Each row was made from one path, in order. Every step used is in the known rows, and no mark comes twice. Write each row's path.
Known rows
lafe mupefa vaze: [ 2.58  3.53 -1.15  2.44  3.13 -0.10 -1.32 -2.05 -1.09 -2.11 -0.06  1.09
  1.56 -1.17 -0.27 -0.08  2.37 -1.90 -1.29  2.07 -1.89  0.30 -0.90]
sivot ponip mupefa momit: [ 0.60  0.81 -1.20  1.95  2.30  1.14  0.63 -3.80  1.61 -1.67 -0.57  4.43
  0.99 -2.71 -0.02  0.09  1.71  0.16  0.90 -0.60  0.99 -2.14 -0.95]
sivot ponip mupefa momit tivuz vanala: [ 3.41 -0.22 -0.40  2.00  1.19 -0.42 -0.78 -5.60  1.34 -2.82 -0.48  4.22
  1.10 -1.10 -1.22  1.77  2.47 -0.68  0.77 -1.37  0.16 -2.22 -1.72]
momit tivuz vaze mupefa ponip sivot: [ 3.74  0.94  0.32 -0.28  0.87 -3.98 -1.12 -2.98  1.16 -1.75 -2.04  2.05
  3.86 -1.64 -0.64 -0.84  4.79 -0.77 -1.73 -1.62  2.59 -0.63  0.48]
lafe tivuz vaze mupefa: [ 2.46  1.49  0.74 -1.04  0.63 -2.85  1.27 -4.47 -0.38  0.26 -2.11  1.24
  2.16 -1.20 -0.89  0.77  2.86 -2.34 -2.15 -0.01  0.49 -0.40  0.87]
ponip mupefa momit tivuz: [ 2.92  3.25  0.10  2.69  0.85 -0.17  1.32 -2.97  1.62 -1.40 -1.01  3.75
  0.36  0.07 -0.10  0.31  2.44 -1.16 -1.74 -0.47  0.06 -1.65  0.59]
mupefa momit tivuz: [ 3.35  1.47 -1.79  3.48  0.73 -0.76  0.25 -2.46  1.97 -0.45  0.26  4.08
 -0.36 -0.98  0.01  0.99  1.81 -1.10 -2.00 -1.24  1.24  0.39  1.13]
vaze mupefa ponip: [ 0.59  0.01  0.05  0.49  2.63 -2.38 -2.02 -2.53  0.90  0.25 -2.09  1.18
 -1.31 -1.40 -1.13 -1.73  2.36 -2.12 -0.08 -0.06  0.30  0.45  0.65]
ponip mupefa lafe tivuz: [ 1.48  1.99 -0.95  0.81  1.82 -3.49  3.11 -3.42  0.90 -1.96 -3.60  2.13
 -0.79 -1.90 -0.46  0.64  2.43 -3.09 -2.20  1.04 -1.11 -3.34 -0.70]
ponip sivot: [ 0.58  0.91 -0.54  1.51  1.18 -1.62  1.03 -0.85  1.31 -2.56  0.39  2.99
  0.32 -1.96 -0.64  0.17  3.21  1.24 -1.86 -0.21  0.78 -0.72 -1.54]
vaze mupefa ponip sivot: [ 0.50  0.47 -0.65 -0.21  2.16 -3.14 -1.08 -1.85  1.12 -1.26 -2.19  2.30
 -0.07 -1.66 -0.25 -2.16  3.89 -0.39 -1.09 -0.47  1.41 -1.01 -0.75]
tivuz lafe: [-0.02  0.30 -3.13  1.46  0.96 -1.45 -0.16 -3.29  0.86 -2.63 -0.42  2.31
 -0.30 -2.13 -1.24  1.10  2.74 -1.84 -0.25  0.44 -0.69  0.93 -1.22]
sivot ponip: [ 0.74 -1.36 -0.20  2.03  1.82 -0.12  0.40 -2.63  1.63 -1.54  0.82  3.17
  0.98 -3.60 -1.85  0.67  1.87 -0.13  0.86 -0.76  0.65 -0.46 -0.92]
vaze mupefa momit tivuz: [ 3.35  1.94 -0.49  1.47  0.48 -1.40 -0.41 -2.80  0.77  0.93 -0.59  4.07
 -0.93  0.08  0.56 -0.19  3.08 -1.93 -2.56 -1.27  0.99  0.44  1.05]
ponip mupefa lafe: [ 0.51  1.58 -0.30  1.71  2.07 -2.08  0.76 -1.65  0.70 -2.57 -2.23  2.47
 -1.97 -1.81 -0.70  0.46  2.38 -2.22 -1.03  1.40 -1.96 -1.66 -1.60]
sivot ponip mupefa lafe tivuz vaze: [ 2.47  0.43 -1.27 -0.03  1.82 -2.78  2.35 -5.14  0.75 -2.91 -3.46  2.93
  3.69 -4.50 -0.71  1.91  2.55 -2.15 -0.11  0.15  0.57 -3.54 -0.87]
vaze mupefa momit tivuz lafe: [ 2.88  1.63 -3.60  0.69 -0.37 -2.03 -0.71 -4.37  0.39 -0.51 -1.45  4.45
 -0.32 -0.56  0.86  0.05  4.19 -2.82 -1.87 -1.12  0.94  0.72  0.03]
lafe tivuz vaze: [ 2.33  1.16 -0.48  0.62  1.03 -2.36  2.01 -4.02  0.76 -1.20 -1.10  1.29
  2.81 -2.07 -1.40  2.11  1.53 -1.51 -1.70  0.13  0.98 -0.33  1.01]
momit tivuz lafe mupefa: [ 3.49  2.37 -2.65  1.07 -0.06 -1.97 -0.32 -4.82 -0.11 -2.81 -0.25  2.21
  1.02 -1.44 -0.66  1.18  4.08 -2.41 -0.90 -0.25  0.11  0.49 -0.05]
sivot ponip mupefa lafe tivuz: [ 1.66  0.17 -1.52  0.62  2.13 -2.68  2.95 -4.33  1.31 -2.54 -3.22  3.40
  1.05 -3.97 -0.50  0.75  2.79 -2.10 -0.24  0.05 -0.11 -4.33 -1.16]

Which path is each row?
[ 2.47  1.06 -3.56  1.75  0.37 -0.15  0.91 -5.70  1.92 -3.10 -1.50  5.29
  2.99 -2.77  0.10  0.77  3.84 -1.33  0.48 -1.45  1.39 -2.27 -0.89] | sivot ponip mupefa momit tivuz lafe
[ 2.34  2.93 -3.12  1.91  0.13 -0.92  1.01 -4.72  1.40 -2.60 -1.89  4.05
  0.95 -0.57  0.27  0.87  3.53 -2.23 -1.19 -0.35  0.10 -1.21 -0.40] | ponip mupefa momit tivuz lafe
[ 0.94  1.87 -3.45  0.60  0.82 -1.24 -0.80 -4.45 -0.73 -2.84 -0.62  1.89
 -0.21 -1.91 -0.56  0.91  3.14 -1.92 -0.13  1.04 -0.38  1.41 -1.08] | tivuz lafe mupefa
[ 0.43  0.25  1.47  1.42  1.99  0.48  1.30 -3.39  1.24 -2.24 -0.73  2.88
  1.60 -2.87 -1.95  0.07  2.47  0.09  0.92 -0.16 -0.57 -2.59 -1.17] | sivot ponip mupefa
[ 1.35  3.28  0.97  2.67  3.25  0.24  0.74 -1.40  0.18 -2.44 -1.57  1.33
  2.32 -0.49 -1.19 -0.42  2.40 -1.63 -1.55  2.43 -3.42 -2.06 -1.59] | ponip mupefa vaze
[ 4.11  1.73 -1.64  2.87  0.54 -0.97 -0.61 -3.29  1.27 -1.06  0.15  3.59
  2.08 -1.26 -0.11  2.15  1.76 -1.06 -1.67 -1.31  1.83  1.36  1.26] | mupefa momit tivuz vaze
[ 3.63  3.52  0.14  2.08  0.52 -0.50  0.50 -3.94  1.05 -1.78 -1.20  3.13
  2.84 -0.61 -0.31  1.59  2.25 -1.29 -1.45 -0.35  0.59 -0.89  0.87] | ponip mupefa momit tivuz vaze
[ 1.93  0.27 -0.46 -0.06  1.40 -3.24 -1.66 -2.12 -0.69 -0.72 -2.14  2.37
 -1.03 -2.34 -0.06  1.00  2.96 -3.24 -1.63  0.64 -0.73  1.29 -1.02] | tivuz vaze mupefa lafe
[ 0.74 -0.32 -0.60  1.45  2.28 -1.36  0.95 -2.74  1.19 -3.03 -1.87  3.62
 -0.07 -4.07 -0.88  0.58  2.68 -1.65  0.54  0.33 -0.89 -2.64 -2.17] | sivot ponip mupefa lafe
[ 1.21  0.33 -0.68  0.63  1.80 -3.22 -0.91 -1.45 -0.21 -0.31 -2.04  2.73
 -3.47 -1.98  0.08 -0.22  3.12 -2.96 -1.79  0.66 -1.17  0.44 -1.21] | vaze mupefa lafe
[ 1.68  1.49 -1.03  0.58  1.17 -0.81 -1.65 -3.40 -0.44  0.30 -1.03  3.05
  0.34 -0.84  0.60  0.80  2.06 -1.65 -1.34 -0.05  0.95  1.81  0.28] | tivuz vaze mupefa momit
[ 2.57  0.63 -2.63  0.95  1.49 -4.00  1.14 -3.41  0.60 -1.82 -2.11  2.17
  0.92 -3.02 -0.31  2.42  1.78 -3.04 -1.81  0.56  0.60 -0.49  0.10] | mupefa lafe tivuz vaze
[ 2.23  2.12 -0.93  0.24  1.57 -3.65  2.27 -4.22  0.24 -2.60 -3.80  1.69
  1.51 -2.10 -0.55  1.76  2.25 -3.10 -1.76  1.25 -0.55 -2.51 -0.41] | ponip mupefa lafe tivuz vaze
[ 2.65  1.32 -4.82  2.59  0.19 -1.46 -0.08 -4.10  1.65 -2.03 -0.37  4.41
  0.30 -1.37  0.36  1.41  2.93 -2.08 -1.43 -0.87  1.40  0.68 -0.18] | mupefa momit tivuz lafe
[ 4.18  1.34  2.46  0.23 -0.02 -2.14 -0.40 -3.17 -0.05 -0.12 -0.63  1.89
  2.18 -0.81 -1.44  0.74  3.65 -2.26 -2.34 -0.78 -0.04  0.64  0.97] | momit tivuz vaze mupefa
[ 1.13  2.57 -6.07  1.36  1.03 -0.59 -1.73 -4.73 -0.39 -2.25 -0.54  3.36
 -0.98 -1.62  1.35  1.02  2.55 -1.79 -0.05  0.60  1.09  1.71 -0.66] | tivuz lafe mupefa momit
[ 2.64  1.97 -2.12 -0.41  0.67 -2.24  0.45 -4.76 -0.18  0.82 -2.31  2.85
  1.64 -0.81  0.81  0.91  2.18 -2.19 -2.32 -0.30  1.95  0.06  1.15] | lafe tivuz vaze mupefa momit
[ 4.47  0.89  0.43  0.41  0.40 -3.93 -1.15 -2.66 -0.07 -0.80 -1.95  2.68
  0.32 -1.81 -0.26  1.11  3.88 -3.62 -2.51 -0.33 -0.49  0.79  0.11] | momit tivuz vaze mupefa lafe
[ 4.61  3.63 -3.67  2.27  1.62 -1.55 -0.97 -4.01 -0.55 -3.51 -0.65  2.07
  3.65 -1.05 -0.12  0.71  4.36 -3.24 -1.83  1.26 -1.53  0.34 -0.88] | momit tivuz lafe mupefa vaze
[ 1.97  0.70 -1.51 -0.18  1.31 -4.73  1.26 -3.06  0.10  0.23 -3.14  2.58
 -2.10 -1.79  0.29 -0.08  3.05 -3.61 -2.84  0.52 -0.21 -1.41 -0.34] | vaze mupefa lafe tivuz
[ 2.20 -1.34 -1.66  0.00  2.09 -3.74  1.03 -5.97  0.50 -3.64 -3.07  2.57
 -0.04 -2.85 -1.63  1.91  2.60 -2.52  0.56  0.33 -1.00 -3.92 -2.82] | sivot ponip mupefa lafe tivuz vanala
